Every row comes from one small tree of marks. The marks that hang from a mark follow it in brackets, in alphabetical order. Every link used is in the known rows. Which tree was each row made from?
In the rows, 128 means zero.
Known rows
tulat[tumalab[zususuf]]: [140 186 135 103 113  98 154  90 145 120 151 130 144 105 182 115 188 116
 126  94 152 135 134 162 141 147 103 105 100 111 152 116 100 104  99 102
 148]
tulat[tumalab[zususuf[digoz sare zuna]]]: [130 197 144 105 134 100 151  70 140 115 159 115 150 109 171 109 218 106
 132 103 147 143 138 142 134 149 101  91 152 134 156 127  82 119 111  99
 145]
zususuf[fasu feki foro sare zuna]: [ 83 160 152  91 129  91 187  76 118 116 164 101 161 114 150 113 192 109
 149 108 114 145 168 170 124 153 137  86 173 166 152 110   4 136 107  98
 152]
fasu[zususuf[sare zuna]]: [133 171 130  97 128  71 146 116 115 121 180 105 160 100 171 107 168  92
 132 107 116 155 202 164 134 155 123  87 146 131 172 113  71 170 127 103
 139]
fasu[zususuf[foro sare tumalab]]: [148 173 138 102 123  64 155 149 116 115 183 107 152  97 165  86 120 132
 140 106 120 149 235 156 132 152 124 100 119 142 167 109  66 158 114 100
 143]
tulat[tumalab[duka]]: [121 162 139 106  98  44 158  53 147 125 151 127 134 102 161 127 161 108
 114  95 130 131 129 165 125 140 108  88 113 102 151  98 127 131 107  87
 148]
fasu[zususuf[kizo zuna]]: [139 174 123  96 131 105 134 104 114 120 174  99 152  89 183 125 187  86
 128 101 119 158 202 187 129 144 113  79 103 131 179 122 118 140 120 102
 140]
feki[zususuf[foro kizo zuna]]: [143 150 141  97 140  87 148  86 132 120 172 113 154  83 157 108 180 115
 138 104 135 139 218 192 128 152 138  86  93 159 150 105  68 114  86 108
 149]
fasu[zususuf[feki foro sare]]: [119 175 148  95 125  46 171 128 113 119 171  98 156 104 161 105 144 100
 149 100 109 154 161 163 123 158 137 100 114 147 170 104  33 176 120 101
 148]
tumalab[zususuf]: [169 162 135  97 119 114 154 124 140 121 144 115 149 107 189 106 172 141
 130  95 155 140 147 167 152 154 104 112  90 113 152 126 100  81 102 102
 147]
zususuf[fasu foro kizo sare tumalab]: [123 153 133 102 132 124 159 119 121 114 181  93 146  96 150 115 143 175
 139  99 137 138 249 180 137 144  97  86 134 128 142 107  70 109  97 102
 148]
foro[zususuf[sare tumalab]]: [167 106 138 101 119 114 153 158 123 112 164 104 150  86 182 109  98 126
 139 101 117 125 204 149 154 150 109 103 123 109 152  98 105 142 126  95
 141]
foro[zususuf[feki kizo sare tumalab]]: [153 103 136  99 115 136 156 158 120 112 164  86 144  78 180 130 111 110
 145  94 111 135 179 165 150 149 106  93  95 110 162 103 135 145 124  96
 146]
zususuf[tumalab]: [178 147 138 108 103 106 153 153 137 119 162 116 144  88 175 101 125 144
 121  96 132 134 188 155 143 143 129 102  93 108 156 123 140  96 110  95
 149]
zususuf[digoz foro sare zuna]: [130 169 151 103 159  84 158  83 127 106 180  98 157 109 159  85 186 131
 141 104 125 141 189 144 124 150 126  89 160 173 157 108  30 122 113  95
 150]
sare[zususuf[digoz feki foro zuna]]: [115 193 165  98 148 118 171  78 120 119 139  82 147 101 173 109 206  87
 153  98 104 166 128 148 117 144 135  90 110 180 168 142  51 126  92  87
 151]
sare[zususuf[digoz zuna]]: [140 192 149  99 142 135 149  87 125 122 140  86 151  93 169 110 203  98
 141  97 115 160 151 148 129 141 115  90 124 147 163 150  89 118  95  88
 142]
tulat[tumalab[duka zususuf[fasu feki]]]: [ 97 170 141  98  95  73 180  33 147 124 120 121 139 113 161 143 200  91
 127  97 138 148  74 167 125 142 105  88 122 108 149 120 108 121  98  97
 148]
tumalab[duka zususuf]: [162 143 132  98 105  82 159  80 145 122 130 114 138 112 184 112 168 139
 120  98 154 144 128 171 147 147  93 103  91 102 149 117 126  91  98  97
 146]
sare[zususuf[zuna]]: [133 183 142  96 124 134 149 103 118 123 144 100 149  95 179 115 188 100
 132 104 120 157 177 168 138 147 112  94 115 134 158 139  87 123  91  87
 145]
foro[zususuf[digoz fasu]]: [140 116 152  95 146 122 154  80 128 111 146  85 156  89 168 127 156 100
 148  89 107 130 131 141 128 136 114  88 135 124 156 113  70 123 124 102
 130]
kizo[zususuf[digoz feki zuna]]: [116 158 145 101 137  81 163  94 137 128 149  85 156 105 169 123 217  79
 137  94 125 129 100 143 119 154 136  88 118 150 178 143  91 168 124 108
 157]
zususuf[digoz sare]: [154 160 144 100 141  84 152 121 131 112 173  93 158  99 148  99 158 148
 133  91 125 137 145 136 134 152 117  94 142 115 154 115  79 124 113  94
 141]
feki[zususuf]: [168 145 140  95 119  63 152 126 139 126 159 119 158  81 145 107 149 118
 130  93 135 132 162 168 134 158 150  99  96 117 148 111  85 120  90 109
 145]
foro[zususuf]: [159 108 142  93 125 111 151 123 125 114 155 104 151  90 188 118 127 105
 137  94 113 127 160 163 145 145 114 101  96 116 161  95  91 129 130 100
 142]
kizo[zususuf]: [131 152 126  98 121  77 152 122 136 133 158 101 154 110 170 115 170 133
 128  95 140 119 156 166 138 160 106 102  94 116 163 120  91 157 120 108
 153]
foro[zususuf[fasu kizo zuna]]: [124 112 132  92 138 157 143  71 119 112 157  90 153  89 186 148 179  82
 140 100 114 134 190 185 137 136  95  78 131 132 156 105  94 124 126 104
 134]
zususuf[foro kizo tumalab zuna]: [149 153 131 107 124 136 150 110 127 115 176 109 139  90 189 100 164 136
 128 106 136 140 249 186 135 137 118  85  91 153 158 116 119  88 105 100
 153]

Write each row's tree
[124 164 152 100 149  93 164 105 127 107 176  75 148  98 152 111 170 139
 149  88 118 143 140 159 125 147 117  88 108 146 161 111  64 121 107  94
 155] -> zususuf[digoz feki foro kizo sare]
[135 174 141  95 146 130 156  76 133 116 150  94 162 115 162 111 222 127
 141 104 148 152 148 145 138 150 101  90 178 137 149 140  56 101 102 101
 138] -> tumalab[zususuf[digoz fasu sare zuna]]
[109 172 138 102 159  65 157  84 128 116 173  89 161 119 159  99 202 129
 144 105 136 126 182 142 124 159 116  90 152 171 160 119  27 176 121 107
 154] -> kizo[zususuf[digoz foro sare zuna]]
[127 155 141 101 132  68 166 111 142 126 148  83 156 105 160 120 189 104
 137  85 129 128  85 139 123 156 130  97  96 130 179 137  94 166 122 109
 158] -> kizo[zususuf[digoz feki]]
[150 179 139  98 146  59 144 124 120 116 173  90 161  96 154 100 156 109
 140  94 111 152 158 138 126 154 121  91 137 122 173 119  75 165 122 101
 139] -> fasu[zususuf[digoz sare]]
[115 152 140  96 121  71 172  50 134 113 136 105 146 123 157 113 169 159
 135 108 151 145 165 171 136 153  83  97 148 129 137 103  40 109  92  98
 144] -> tumalab[duka zususuf[fasu foro sare]]
[134 106 137  94 126 142 156 101 120 116 155  90 148  83 200 141 167  66
 140  96 105 138 151 182 139 142 116  84  93 134 171 108 118 135 130 101
 147] -> foro[zususuf[feki kizo zuna]]
[136 163 135  93 129 142 160  78 134 120 143 110 157 113 184 120 216 115
 132 107 152 147 161 171 144 148 109  95 138 132 151 134  74  84  99 106
 141] -> tumalab[zususuf[fasu zuna]]
[174 160 155 108 137  98 160 118 138 111 166 106 142  95 165  84 141 150
 137  92 129 135 182 136 123 138 136  98  98 151 160 124  97  89 102  98
 152] -> zususuf[digoz foro tumalab]
[146 156 167 108 131 103 175 103 135 111 160 102 142  95 173  91 178 100
 143 100 117 144 150 138 117 137 165  89 112 179 172 135  97 104 109  94
 158] -> zususuf[digoz feki foro tumalab zuna]
[ 85 186 160  92 130 129 180  72 113 123 131  89 153 106 166 119 207  85
 153 106 108 168 154 172 121 146 126  88 132 170 159 138  25 128  88  90
 146] -> sare[zususuf[fasu feki foro zuna]]
[131 168 137  93 115  58 164 143 115 123 166  97 157  99 161 114 149  90
 141  95 107 154 142 160 131 160 134  94 117 118 173 114  78 180 128  99
 145] -> fasu[zususuf[feki sare]]
[133 109 133  93 123 119 156 133 119 114 161  81 149  86 180 138 129 103
 145  90 105 133 151 174 147 153 101  95 101 111 159  92  97 151 130  97
 142] -> foro[zususuf[feki kizo sare]]
[131 156 145  98 132 103 162  17 145 112 121 101 149 113 166 127 227 108
 128 105 144 155 115 153 125 139 101  79 151 134 152 142 101  91  99 101
 138] -> tumalab[duka zususuf[digoz fasu zuna]]
[137 106 149  93 120 117 166 105 122 120 147 104 155  91 194 127 161  54
 141  99 102 134 131 162 138 145 135  92 108 140 169 107  91 138 131  97
 146] -> foro[zususuf[feki zuna]]
[147 175 150 100 103 129 168 155 125 129 133  93 141  87 173 113 146 107
 140  93 114 159 143 155 139 150 126 102  79 118 165 147 129 123  91  83
 151] -> sare[zususuf[feki tumalab]]
[168  90 131 103 109 119 145 107 131 114 148  96 131  79 189 134 110 118
 128  94 119 132 189 174 144 134  89  87  78 102 157 101 176 122 120  95
 139] -> foro[zususuf[kizo tumalab[duka]]]
[134 171 137 104 101  62 160  52 149 121 135 129 134 111 178 126 184 118
 119  99 153 141 119 166 135 146  91  98 105 102 149 112 127 110 101  94
 147] -> tulat[tumalab[duka zususuf]]
[143 137 144 109 111  74 170  73 135 111 157 122 137 103 178  94 152 124
 124 111 133 139 215 168 127 134 128  89 114 156 151 109 117 107 103  91
 153] -> zususuf[foro tumalab[duka] zuna]
[121 130 136 101  92 111 169  90 137 121 137  92 134  88 154 151 152 120
 126  92 120 146 140 181 126 135 113  76 100  98 157 125 170 112 104  92
 147] -> zususuf[fasu feki kizo tumalab[duka]]
[111 173 144  95 129  58 168 109 109 118 174 102 160 106 170 104 171  78
 146 109 108 158 178 166 123 157 144  89 135 167 176 107  33 180 124 102
 150] -> fasu[zususuf[feki foro sare zuna]]
[122 175 135 105 105  78 162  32 147 121 137 130 136 112 184 126 207  95
 116 107 153 147 129 170 132 141  97  90 122 120 153 117 123 110 102  94
 147] -> tulat[tumalab[duka zususuf[zuna]]]
[125 112 139  91 133 109 156 109 117 113 155  92 162  96 165 130 136 113
 144  99 112 129 178 160 145 150  98  93 157 112 146  92  46 149 125 100
 132] -> foro[zususuf[fasu sare]]
[140 161 134 105 141 135 146 116 132 111 174  78 149  86 138 125 160 161
 137  87 130 144 192 151 132 139  95  78 149 108 152 132 119 110 104  99
 138] -> zususuf[digoz fasu kizo sare tumalab]
[141 109 132  99 128 171 145  96 122 112 158  91 146  79 189 140 156  95
 139 104 114 134 215 176 141 132 100  77 123 126 161 116 126 117 121 104
 132] -> foro[zususuf[fasu kizo tumalab zuna]]
[129 189 159 100 137 128 164  95 122 121 133  83 151  94 169 118 207  71
 146  94 104 166 107 145 123 143 132  88 115 150 169 156  92 129  98  85
 148] -> sare[zususuf[digoz feki zuna]]
[126 152 141  96 117  80 174  39 140 117 126 108 144 120 170 116 183 146
 132 103 155 145 149 177 133 146  94  97 118 131 141 112  62  88  94 100
 143] -> tumalab[duka zususuf[fasu foro]]
[154 156 154 109 136 114 167 121 137 109 166  86 133  88 170 107 156 135
 143  86 121 143 153 155 122 136 134  90  71 150 172 127 128  91 105  95
 156] -> zususuf[digoz feki foro kizo tumalab]
[124 163 152 101 150 116 162  72 129 110 165  87 145  97 176 116 211  99
 143  92 116 149 137 168 115 136 135  80  96 172 170 125  84 100 109  97
 158] -> zususuf[digoz feki foro kizo zuna]
[124 148 123  96 115 130 158  30 138 121 130 101 142 108 180 145 220 118
 121 105 151 155 160 194 137 139  77  77 125 118 148 127 125  87  97  99
 140] -> tumalab[duka zususuf[fasu kizo zuna]]
[121 142 133 106 114  57 162  78 138 125 151 110 140 110 177 108 171 124
 128 114 145 125 208 168 127 149 115  91 111 156 159 119 102 157 111 102
 160] -> kizo[zususuf[foro tumalab[duka] zuna]]
[122 162 157  99 152  93 163  66 134 111 158  93 153 108 147 105 184 141
 146  92 123 136 150 149 115 137 129  88 135 154 154 119  31 100 101 101
 142] -> zususuf[digoz fasu foro]
[ 92 162 132  96 137  63 163  95 125 122 166  91 165 122 144 114 176 156
 144 106 143 121 192 165 132 164  97  97 149 143 150 106   4 178 116 109
 148] -> kizo[zususuf[fasu foro sare]]
[139 175 151  97 135  79 160  97 126 118 156  91 156  95 172 113 197  49
 141  96 101 162 113 144 114 142 154  83 119 150 187 139  98 158 126 104
 144] -> fasu[zususuf[digoz feki zuna]]
[140 142 133 108 124  68 153  77 146 123 145  98 139 102 167 116 186 109
 124 104 140 127 154 140 125 143 115  80 125 135 168 143 147 158 121  99
 155] -> kizo[zususuf[digoz tumalab[duka] zuna]]
[150 142 146 105  99 118 172 137 133 119 154 113 146  89 181 107 164  88
 128 103 123 143 156 159 135 143 156  93 106 138 169 133 141 111 113  94
 158] -> zususuf[feki tumalab zuna]
[132 145 141  91 125  63 158 111 129 126 162 108 170  87 120 113 155 128
 141  99 132 130 179 165 132 165 136  93 152 112 137 108  41 144  88 108
 140] -> feki[zususuf[fasu sare]]
[120 181 151  95 115 130 165 108 119 127 134  95 149  95 178 124 192  79
 140 102 114 159 132 166 133 151 127  93 106 138 166 142  89 133  96  83
 148] -> sare[zususuf[feki zuna]]
[136 162 147  96 122  92 178 126 129 114 151 107 152 117 176  94 168 145
 147 100 146 145 142 165 145 164 114 114 102 142 152 110  41 108 102 100
 155] -> tumalab[zususuf[feki foro sare]]
